Known rows, with every way that one mark hangs from another
[Q_226 Q_139 [Q_979 [Q_106 [Q_829 Q_259]] Q_346]]: [-21.9  -9.4   8.3 -32.2  -5.0  -2.0  -9.8  -8.0  33.2 -13.7 -21.2  22.4
 -21.2 -39.1 -13.3 -15.1   8.9  12.5 -14.7  31.2 -19.9 -15.0  -8.6  34.6
   0.5]
[Q_829 Q_226 Q_259 [Q_320 Q_139]]: [-19.0   5.3  13.9 -38.4  10.8  -5.4  12.7  -7.1   6.2 -13.2  -4.4   9.4
 -24.6 -22.9 -12.0  14.7  13.1  17.7   6.5  15.8   9.9  -8.0  23.9   7.8
  -0.6]
[Q_259 Q_227 [Q_979 [Q_106 [Q_829 Q_226 Q_320]] [Q_346 Q_139]]]: [ 11.9  14.2   0.8 -33.6  11.3  -2.4  -2.7   5.6  -8.0 -58.9 -15.2  28.0
 -20.2 -49.1  -6.6  -4.3  13.3  18.9  -3.4  25.6   4.7  -8.8  27.5  13.7
 -26.6]
[Q_979 Q_106 [Q_346 Q_139 [Q_829 [Q_259 [Q_227 Q_226]] Q_320]]]: [-15.3  20.4   7.8 -33.8  13.2  -4.3  20.8  -9.0  -5.6 -61.4  -9.0  17.3
 -24.3 -44.8  -0.7   4.4  14.2  14.0  -8.5  26.9   4.8   7.2  21.6  18.6
  17.0]
[Q_346 Q_227]: [-10.9   4.6  24.3 -29.2  -1.0  -5.2   4.4  -7.4 -14.2  -7.0   8.8  -0.2
  -6.0 -45.0  -5.5  -3.2  14.5  14.4  -5.2   8.9   8.1  -4.0  20.3 -17.7
  12.5]
[Q_259 Q_979]: [ -3.3   7.8  21.9 -27.8  -1.2  -1.5  -8.7  -2.7   9.4 -16.9   5.7   2.0
  -9.9 -50.5 -11.1   0.8  18.0  16.8  -3.0   7.9   1.5  -8.2  20.3   2.4
   5.0]
[Q_829 Q_320 [Q_346 Q_139 [Q_227 Q_226]]]: [ -1.3  20.7  12.2 -27.4  -3.1   3.0  13.8 -10.4 -30.2 -36.9  15.6   6.8
 -16.9 -36.0   0.5   2.0   9.6  15.7  -1.0   3.9  10.2   0.1  42.3  -8.4
  -2.3]
[Q_346 Q_139]: [ -9.9   7.9  30.2 -28.7   8.5  15.9   6.5  -7.7  -6.3  -7.6   5.6   5.0
 -12.7 -39.3   2.6  -4.0  11.8  15.1  -4.3  12.3   6.7 -11.2  13.7   0.6
   6.7]
[Q_226 Q_139 [Q_979 Q_106 [Q_346 Q_227 [Q_829 Q_320]]]]: [ -3.1  17.0   1.6 -31.6 -10.3  -4.4   1.2  -1.0  23.2 -37.4  -4.1   6.1
 -18.0 -32.7 -12.1 -25.7  10.0  11.5 -12.5  22.9 -16.5  -6.6  27.6  -4.4
   7.7]
[Q_226 Q_139 [Q_979 [Q_106 [Q_829 Q_346]]]]: [ -6.8  -3.4  10.0 -28.8 -14.7   4.0 -17.9  -8.9  19.2  -5.0  -2.4  21.3
 -11.0 -33.4 -17.1 -15.2   9.1  17.9 -13.4  18.9 -21.7 -18.4   0.4  30.4
  -9.7]
[Q_227 Q_226]: [ -5.8   9.5  26.5 -31.5  -1.0   6.6   8.6 -13.2  -3.1  -6.2  -0.9   1.1
 -11.1 -52.8  -0.5   5.4  14.1  17.0  -2.5  15.3  -0.4   1.1  10.9  13.3
  16.0]
[Q_106 Q_829]: [-20.6  -5.5  27.8 -31.5   1.9  10.2   0.1 -12.7  -2.7   5.7  -0.1  18.6
  -8.1 -43.7  -0.6   5.0  14.4  14.1  -8.2  16.9   0.6 -12.1   3.2   7.3
   8.2]
[Q_829 [Q_226 Q_139] Q_320 Q_346]: [  0.7  14.7   4.2 -33.0 -10.1  15.4   2.0   1.7  -7.9 -17.8   5.6   9.5
 -22.5 -21.7 -13.0 -10.3  11.3  18.4   1.2  10.7  -3.6 -10.2  35.7   0.2
   2.6]
[Q_106 [Q_829 [Q_259 Q_979] [Q_320 Q_139] [Q_346 Q_227]]]: [-26.1  -1.2   3.5 -28.9   0.0 -33.0  -4.6 -10.6  -0.5 -33.6  10.6  24.1
 -20.1 -26.0 -14.1  11.6  16.4  14.5  -3.3  -1.1  12.0 -12.2  29.0   4.0
 -11.6]
[Q_259 Q_139 [Q_227 Q_226] [Q_979 [Q_346 Q_829]]]: [ 14.3  18.6  19.1 -30.3   3.9   1.2  10.0  -7.5   6.3 -47.3  -1.7   3.1
 -19.7 -54.5  -3.9 -12.7  18.7  17.1  -4.9  15.0   1.4   8.0  25.0  33.1
  28.8]
[Q_226 [Q_979 Q_106 [Q_346 Q_139 Q_227 [Q_829 Q_259 Q_320]]]]: [-19.3  13.2   1.6 -32.6   2.9  -9.6   7.0 -10.9   7.4 -49.1  -5.1  11.9
 -22.0 -31.6  -6.7  -9.5   8.8   9.2  -9.2  24.0  -0.3  -4.7  27.7   5.2
   3.2]
[Q_259 [Q_227 [Q_226 Q_139]] [Q_979 Q_106 Q_346]]: [ 19.0  17.6   7.1 -28.2  -1.1 -15.1  -0.5   7.1  14.5 -56.4 -13.9   3.9
 -17.1 -63.5 -13.4 -14.4  17.1  19.9  -7.5  19.7 -12.4   2.3  10.7  23.6
   7.3]
[Q_979 [Q_106 [Q_829 Q_226 [Q_259 Q_227] Q_320 [Q_346 Q_139]]]]: [-13.8   4.0   0.8 -35.2   6.8  -0.5   2.6  -7.9 -24.3 -39.3  -6.0  35.4
 -18.5 -31.4 -11.2  10.5  11.8  20.8  -1.6  18.3   9.1  -6.5  23.2  22.5
 -16.9]
[Q_829 [Q_226 [Q_979 Q_106 Q_346]] Q_259 [Q_320 Q_139]]: [ -9.8   4.3  -0.8 -39.0   9.3 -20.1   0.8  -2.5  25.5 -18.2 -18.7   9.5
 -29.6 -25.9 -21.6  -2.6  10.4  15.5  -1.1  31.7  -3.6 -10.0  17.5  16.9
 -20.1]
[Q_829 [Q_259 [Q_227 Q_226] [Q_979 Q_106 [Q_346 Q_139]]] Q_320]: [ -2.3  18.3   1.2 -29.9  10.4 -11.8   6.1   3.2   1.5 -68.8 -11.8  16.0
 -24.8 -56.0  -9.1   9.1  16.9  16.6  -4.1  18.0   4.8   4.6  28.8  21.1
  -9.6]
[Q_346 [Q_829 [Q_320 Q_139]]]: [-14.8  12.4  21.3 -33.5   9.3   0.7  11.5  -8.0  15.1 -10.2   8.8   6.0
 -16.5 -23.7  -3.3   5.3  15.2  14.0  -7.0  13.3   6.2  -9.0  25.5  -4.4
  16.4]
[Q_979 Q_106 [Q_346 Q_139 Q_227 [Q_829 Q_226]]]: [ 11.2  24.6   7.9 -35.2  11.1 -12.0  11.4  -6.2 -12.7 -56.5  -5.1  -2.0
 -21.1 -36.7  -2.4 -23.7   4.9  14.4  -6.0  30.2   5.2  -3.9  21.1 -10.4
  22.1]

Rows
[-18.2   8.9  13.2 -39.8  14.0 -13.7  18.7 -10.7  -0.6 -28.9   1.1  14.1
 -18.1 -26.7 -15.0   9.3  18.9  18.2   5.6  15.5  13.0  -1.0  24.7  20.5
  16.2] : [Q_346 [Q_829 Q_226 [Q_259 Q_227] [Q_320 Q_139]]]
[ -0.5  14.1   5.5 -33.3  -7.1  -7.7   4.6  -2.9 -32.9 -18.0  12.9   6.3
 -15.7 -30.4 -11.3  -6.1  12.1  17.0   2.3   7.2  10.8  -3.9  42.7 -21.9
  -3.9] : [Q_829 Q_226 Q_320 [Q_346 Q_227]]
[  6.6  23.8   1.5 -38.3  12.1 -25.2  14.1  -1.4   5.6 -47.8  -6.7   1.0
 -25.0 -26.5  -9.3 -13.1   8.3  15.2  -6.4  28.8   6.7  -2.3  29.7 -21.7
   9.6] : [Q_979 Q_106 [Q_346 Q_227 [Q_829 Q_226 [Q_320 Q_139]]]]
[-18.2   5.0  -2.9 -32.8 -12.8   3.4  -8.2  -6.5   4.1 -43.5  -2.0  29.3
 -25.7 -26.8 -18.5   1.9  12.6  17.9   4.5   9.0  -4.7 -14.1  31.1  28.5
  -3.2] : [Q_106 [Q_829 [Q_226 Q_139] [Q_259 Q_979] Q_320 Q_346]]
[-18.4  13.3   3.8 -35.3  -1.2 -22.0  10.6 -20.4  26.2 -49.1  -5.1   5.4
 -15.6 -34.0 -14.6  16.1   8.7  17.0  -1.3  19.3  -2.9   2.8  23.3  27.8
   4.4] : [Q_346 [Q_227 [Q_226 [Q_979 Q_106]]] [Q_829 Q_259 [Q_320 Q_139]]]
[ 18.4  20.4  10.2 -27.8  11.8 -13.6   2.5   2.9  -2.6 -58.6  -9.6   4.9
 -16.4 -64.7  -8.0  -8.4  15.4  18.9  -7.2  20.9   0.3   1.7  16.2  20.7
  -3.0] : [Q_259 [Q_227 Q_226] [Q_979 Q_106 [Q_346 Q_139]]]
[ -3.3  -2.7  17.6 -35.8 -12.1  16.1  -8.2 -14.4  14.8  -8.0  -8.8  17.8
 -11.2 -35.3 -13.4 -14.7   8.4  19.2   3.5  21.9 -15.9 -17.8   3.3  45.8
  -4.3] : [Q_106 [Q_829 [Q_226 Q_139 Q_979]]]
[  7.5  15.2   8.4 -36.1  -7.1 -12.3  -3.5 -14.5   7.1 -33.7  -3.6  -2.1
  -6.4 -41.8 -18.3  -9.5   7.2  19.6   1.2  26.0  -6.5  -2.9  17.9  13.0
   8.6] : [Q_346 Q_227 [Q_829 [Q_226 [Q_979 Q_106]]]]
[  3.4  16.3  17.0 -25.5   7.6 -15.4  -0.3  -1.0 -10.6 -42.8   7.3  -0.9
 -17.7 -47.8  -3.8 -20.0  14.6  11.5  -5.0   9.3   9.5  -8.8  26.6 -12.3
   3.9] : [Q_259 [Q_979 [Q_346 Q_139 Q_227]]]
[ 15.2  11.8   7.3 -33.0  13.9 -10.8  -4.6   1.2  -7.0 -54.4 -15.2  21.6
 -15.5 -54.7  -9.3 -14.3  13.1  19.8  -4.5  27.0   2.4 -10.6  10.9  24.5
 -12.6] : [Q_259 Q_227 [Q_979 [Q_106 [Q_829 Q_226]] [Q_346 Q_139]]]
[ -2.9   9.7  -0.1 -32.2  -2.2 -19.2 -16.2  -3.2   4.4 -42.2  -4.6   7.5
 -20.7 -39.5 -28.3   5.0  12.7  21.2   1.4  15.3   0.6  -6.0  20.6  13.5
   0.8] : [Q_829 Q_226 [Q_259 [Q_979 Q_106]] Q_346]
[ 21.7  22.8  -1.8 -35.7   4.3   3.5   1.5   7.2  11.3 -65.9  -9.7  10.9
 -24.6 -40.9 -10.5  -9.2  14.0  20.0  -3.7  22.8   3.7   3.8  41.8  12.5
   4.6] : [Q_259 Q_139 Q_227 [Q_979 Q_106 [Q_346 [Q_829 Q_226 Q_320]]]]
[  4.0   9.8   6.1 -31.7   7.1 -17.9  -0.5  -2.7  17.8 -46.2  -8.9  22.1
 -10.4 -54.5  -8.1  21.9  16.4  23.1  -4.4  15.3   0.1  -1.6  18.6  30.3
 -23.8] : [Q_259 [Q_227 Q_226] [Q_979 [Q_106 [Q_829 [Q_320 Q_139]]]]]
[ -1.0  12.6  18.5 -30.2   1.0 -15.0  14.6 -10.5 -19.0 -18.1  -0.7  -3.4
 -16.2 -53.2  -0.8 -11.0  13.9  11.9  -6.2  19.4   2.8   4.0  15.2  -7.6
  17.5] : [Q_979 [Q_346 [Q_227 Q_226]]]
[ 11.4  14.5  -4.6 -34.0 -16.7   8.0  -9.9   2.2  14.7 -18.0  -4.0  11.1
 -19.1 -25.3 -21.6 -16.3   6.5  21.4  -0.7  17.6 -17.8 -12.3  29.8  18.2
 -20.5] : [Q_829 [Q_226 Q_139 [Q_979 Q_106]] Q_320 Q_346]
[-19.1  -8.7   6.5 -37.3   2.6 -22.9  -0.8 -16.3  -6.0   1.4   1.8  31.0
 -17.3 -23.7 -25.5   6.1  18.4  19.8   4.6  13.7   3.2 -11.0  15.8  43.7
 -27.1] : [Q_106 [Q_829 [Q_226 Q_979] [Q_259 Q_227] [Q_320 Q_139] Q_346]]
[ -5.1   4.7   8.9 -31.9  -0.4 -25.2  -8.2  -5.3 -17.9 -30.3   7.3  11.7
 -16.0 -44.9 -29.4   0.4  22.9  21.2   6.4   4.9   8.5  -2.5  23.6  24.4
   3.2] : [Q_829 Q_226 [Q_259 Q_227 Q_979] Q_346]
[ -4.0  17.3  -7.0 -34.4  -3.6  -2.0  -4.1  10.4  22.9 -59.6 -21.2  12.1
 -32.2 -36.7 -19.2  -8.0   9.5  16.2  -0.6  23.1  -7.8  -7.4  29.4   7.8
  -1.5] : [Q_829 [Q_226 Q_139] [Q_259 [Q_979 Q_106 Q_346]] Q_320]
[-23.0   9.5  12.1 -35.2  -2.0 -19.4  15.9 -25.2  15.8 -35.8   4.2   5.0
 -16.3 -31.0 -11.5  12.5  12.6  14.8   4.0  12.4   0.5   2.1  26.9  28.5
  10.8] : [Q_346 [Q_227 [Q_226 Q_979]] [Q_829 Q_259 [Q_320 Q_139]]]
